In the rows, zero is written as 128.
Known rows, with every way that one mark hangs from another:
(sisop (duvito madul rudemu vodib)): [133 112 134 148 118 171  86 120 170 127 110  85  73 121 139 109  66 153
 127 188 111 160 102]
(vodib (duvito madul rudemu sisop)): [108 118 127 159 110 168  91 134 156 173 153 103  93 116 155  72  98 152
 119 156  98 168 131]
(ludeg (duvito madul paluf)): [131 108 109 182 120 159 100 111 180 146 157  68  62 107 128 117  78 132
 118 172 101 117 124]
(rudu (ludeg (duvito paluf))): [149 124  96 148 107 144  90 107 185 143 149 100  69  93 132 128  90 104
 143 171 124 128 137]
(rudu (ludeg (duvito madul rudemu vodib))): [138 128 104 145 122 167  93 122 184 134 149  92  70 113 133 121  73 116
 154 185 111 137 128]
(paluf (duvito madul rudemu vodib)): [126 115 132 168 123 185 117 140 150 151 118  83 101 119 135 123 102 165
 116 187 111 182 119]
(vodib (duvito madul paluf sisop)): [124 103 135 158 108 154  84 121 149 161 162  89  90  82 158  82 111 152
 115 147  95 154 152]
(rudu ludeg): [135 140  94 144 102 159  88 129 166 131 152 105  93 113 140 131  99 109
 132 156 141 154 140]
(duvito sisop vodib): [120 109 147 126 102 134 104  98 159 139 135  76 108  60 130 132 134 146
 123 154 118 159 155]
(rudu (duvito madul paluf sisop) ludeg): [147 134 112 141 113 164  58 127 177 130 159 111  89  77 145 115 126 113
 171 167 153 129 165]
(vodib (duvito madul paluf sisop) rudemu): [118  90 124 163 104 157 103 102 159 199 176  93  99 101 143  65 124 149
 113 162 119 130 157]
(paluf (duvito vodib) madul): [146 112 128 160 122 180 151 113 126 151 144  67  93 103 149 140  98 170
 136 156 123 225 154]
(rudu (duvito paluf)): [128 126 108 144 105 147  72 107 159 142 147 104  87 102 141 122 134 130
 131 177 148 128 149]
(vodib (duvito madul sisop) rudemu): [109 100 111 165  97 168 109 115 151 193 186  86 104 119 140  71 105 153
 114 152 130 146 159]
(duvito madul (paluf morele) rudemu): [124 146 126 168 133 171  81 127 193 166 138 107  69 127 133  68 101 120
 116 166 100 135 113]
(duvito madul rudemu sisop vodib): [110 114 153 144 129 165  99 123 177 147 127  86 103  93 132 104 121 147
 126 175 102 153 123]
(vodib (duvito sisop) rudemu): [111 100 110 148  85 145 111  96 150 204 172  98 107 111 138  78 121 149
 112 153 136 149 162]
(morele madul): [116 130  85 168  77 164  94 117 155 162 156 113 103 104 123 120  99 141
 110 165 129 137 148]
(vodib (duvito sisop)): [116 114 122 146  89 143  95 114 141 166 160  95  98  90 153  92 109 152
 116 137 111 172 156]
(ludeg duvito): [124 118  96 167 101 148 110 106 171 151 155  74  71 115 123 130  77 131
 119 162 117 135 128]
(duvito madul (paluf morele) sisop vodib): [138 122 163 138 120 148  86 101 177 142 149  72  81  48 130  93 122 140
 134 143  96 144 168]
(sisop (duvito vodib)): [142 108 130 134  97 147  90  99 156 122 116  76  78  96 139 131  78 152
 125 170 125 164 128]
(ludeg (duvito madul rudemu sisop)): [116 118 116 178 117 165 106 121 195 167 143  84  73 114 120 105  79 134
 130 170 107 135 110]
(paluf (duvito (vodib rudemu)) (morele madul)): [141 137 102 154  75 166 120  98 153 196 155 100  96  91 109 100  96 160
 133 160 136 168 186]
(rudu (ludeg (duvito madul sisop))): [141 128  99 161 106 163  94 127 187 137 163  86  76  95 129 125  74 114
 153 154 128 141 143]
(duvito madul paluf sisop (vodib rudemu)): [125  85 154 146 122 151 107  92 176 164 150  70 104  65 124 104 148 144
 121 177 118 117 156]

Rows:
[117 108 138 139 105 136  87 104 164 190 130 122  90  88 155  73 132 142
 114 166  94 154 131]  (vodib (duvito paluf rudemu sisop))
[136 135  88 149 109 156  94 118 190 153 142 111  71 120 132 121  79 105
 146 177 126 138 120]  (rudu (ludeg (duvito rudemu)))
[144 146 109 154  77 164 108 109 148 172 144  99  90  78 118 110  89 162
 135 150 120 183 182]  (paluf (duvito vodib) (morele madul))
[152 155 108 175 110 186 141 121 144 173 162  81  72 121 141 101  72 152
 144 119 133 233 163]  (paluf duvito madul morele)
[126 107 143 171 118 158  90 124 177 147 144  82  96  76 134 106 128 136
 112 153 112 135 135]  (duvito madul paluf sisop)
[124 112 112 179 128 162  98 114 194 162 139  88  61 122 127 102  84 127
 119 190  94 115 100]  (ludeg (duvito madul paluf rudemu))
[131  97 137 168 106 176 130 123 151 168 141  67 116  89 123 126 120 170
 122 168 134 173 155]  (paluf (duvito madul sisop (vodib rudemu)))
[131 126 121 141  80 136  79  95 156 190 163 117  83  63 145  65 112 145
 126 135  99 154 177]  (vodib (duvito (paluf (morele madul)) sisop))
[125 146 125 146 117 143  85 103 193 179 121 124  72 115 130  75 120 113
 114 167 107 140 116]  (duvito (paluf morele) rudemu)
[125 109 137 143 118 149 105  99 157 193 143 117  83  93 165  68 123 144
 128 156  95 178 137]  (vodib (duvito (paluf madul) rudemu sisop))
[140 112 129 167 120 168  77 121 185 144 105 102  66 124 141  94  77 139
 116 188 112 143  89]  (sisop (duvito madul paluf rudemu))
[139 128 107 161 104 136  97  90 187 164 152  83  53  94 122 105  83 120
 125 154 106 127 140]  (ludeg (duvito (paluf morele)))
[136 110 141 155 120 146 118  95 169 166 144  91  89  71 143 109 136 132
 129 142 120 168 145]  (duvito (paluf madul) sisop)
[123 113 112 181 107 161 108 119 181 149 161  63  74  98 122 120  75 139
 128 152 114 137 134]  (ludeg (duvito madul sisop))
[136 147 130 161 117 183 108 133 161 162 132  86  80 117 129  94  83 157
 133 160 108 192 141]  (paluf (duvito madul rudemu vodib) morele)
[158  98 141 135 115 147 102  83 157 131 120  77  64  83 151 120  88 150
 136 170 114 173 132]  (sisop (duvito (paluf madul) vodib))
[131  96 162 122 110 121  95  83 169 146 122  84 100  37 133 125 157 141
 120 165 105 140 154]  (duvito paluf sisop vodib)
[152 127 125 165 107 163  74 115 178 135 132  83  55 107 139  91  60 138
 124 151 118 151 125]  (sisop (duvito madul (paluf morele)))
[127  85 154 124 108 123 110  69 177 177 134  85 107  53 121 112 169 138
 118 178 125 122 157]  (duvito paluf sisop (vodib rudemu))
[122 102 167 119 122 124  94  85 187 168  99 108  98  57 133 105 164 133
 122 188  96 138 124]  (duvito paluf rudemu sisop vodib)
[115  97 139 150 113 164 114 107 167 156 162  63 111  89 120 111 123 151
 124 165 130 138 158]  (duvito madul sisop (vodib rudemu))
[146  88 136 150 113 159  91  94 170 140 129  73  74  99 134 108  89 150
 121 189 123 130 128]  (sisop (duvito madul paluf (vodib rudemu)))
[137  99 123 153 107 170  98 106 161 135 138  67  80 118 131 114  70 155
 125 180 134 146 130]  (sisop (duvito madul (vodib rudemu)))
[145 120 113 129 118 140  90  97 191 146 131 107  68  90 134 123 101 108
 151 192 109 128 129]  (rudu (ludeg (duvito paluf rudemu vodib)))
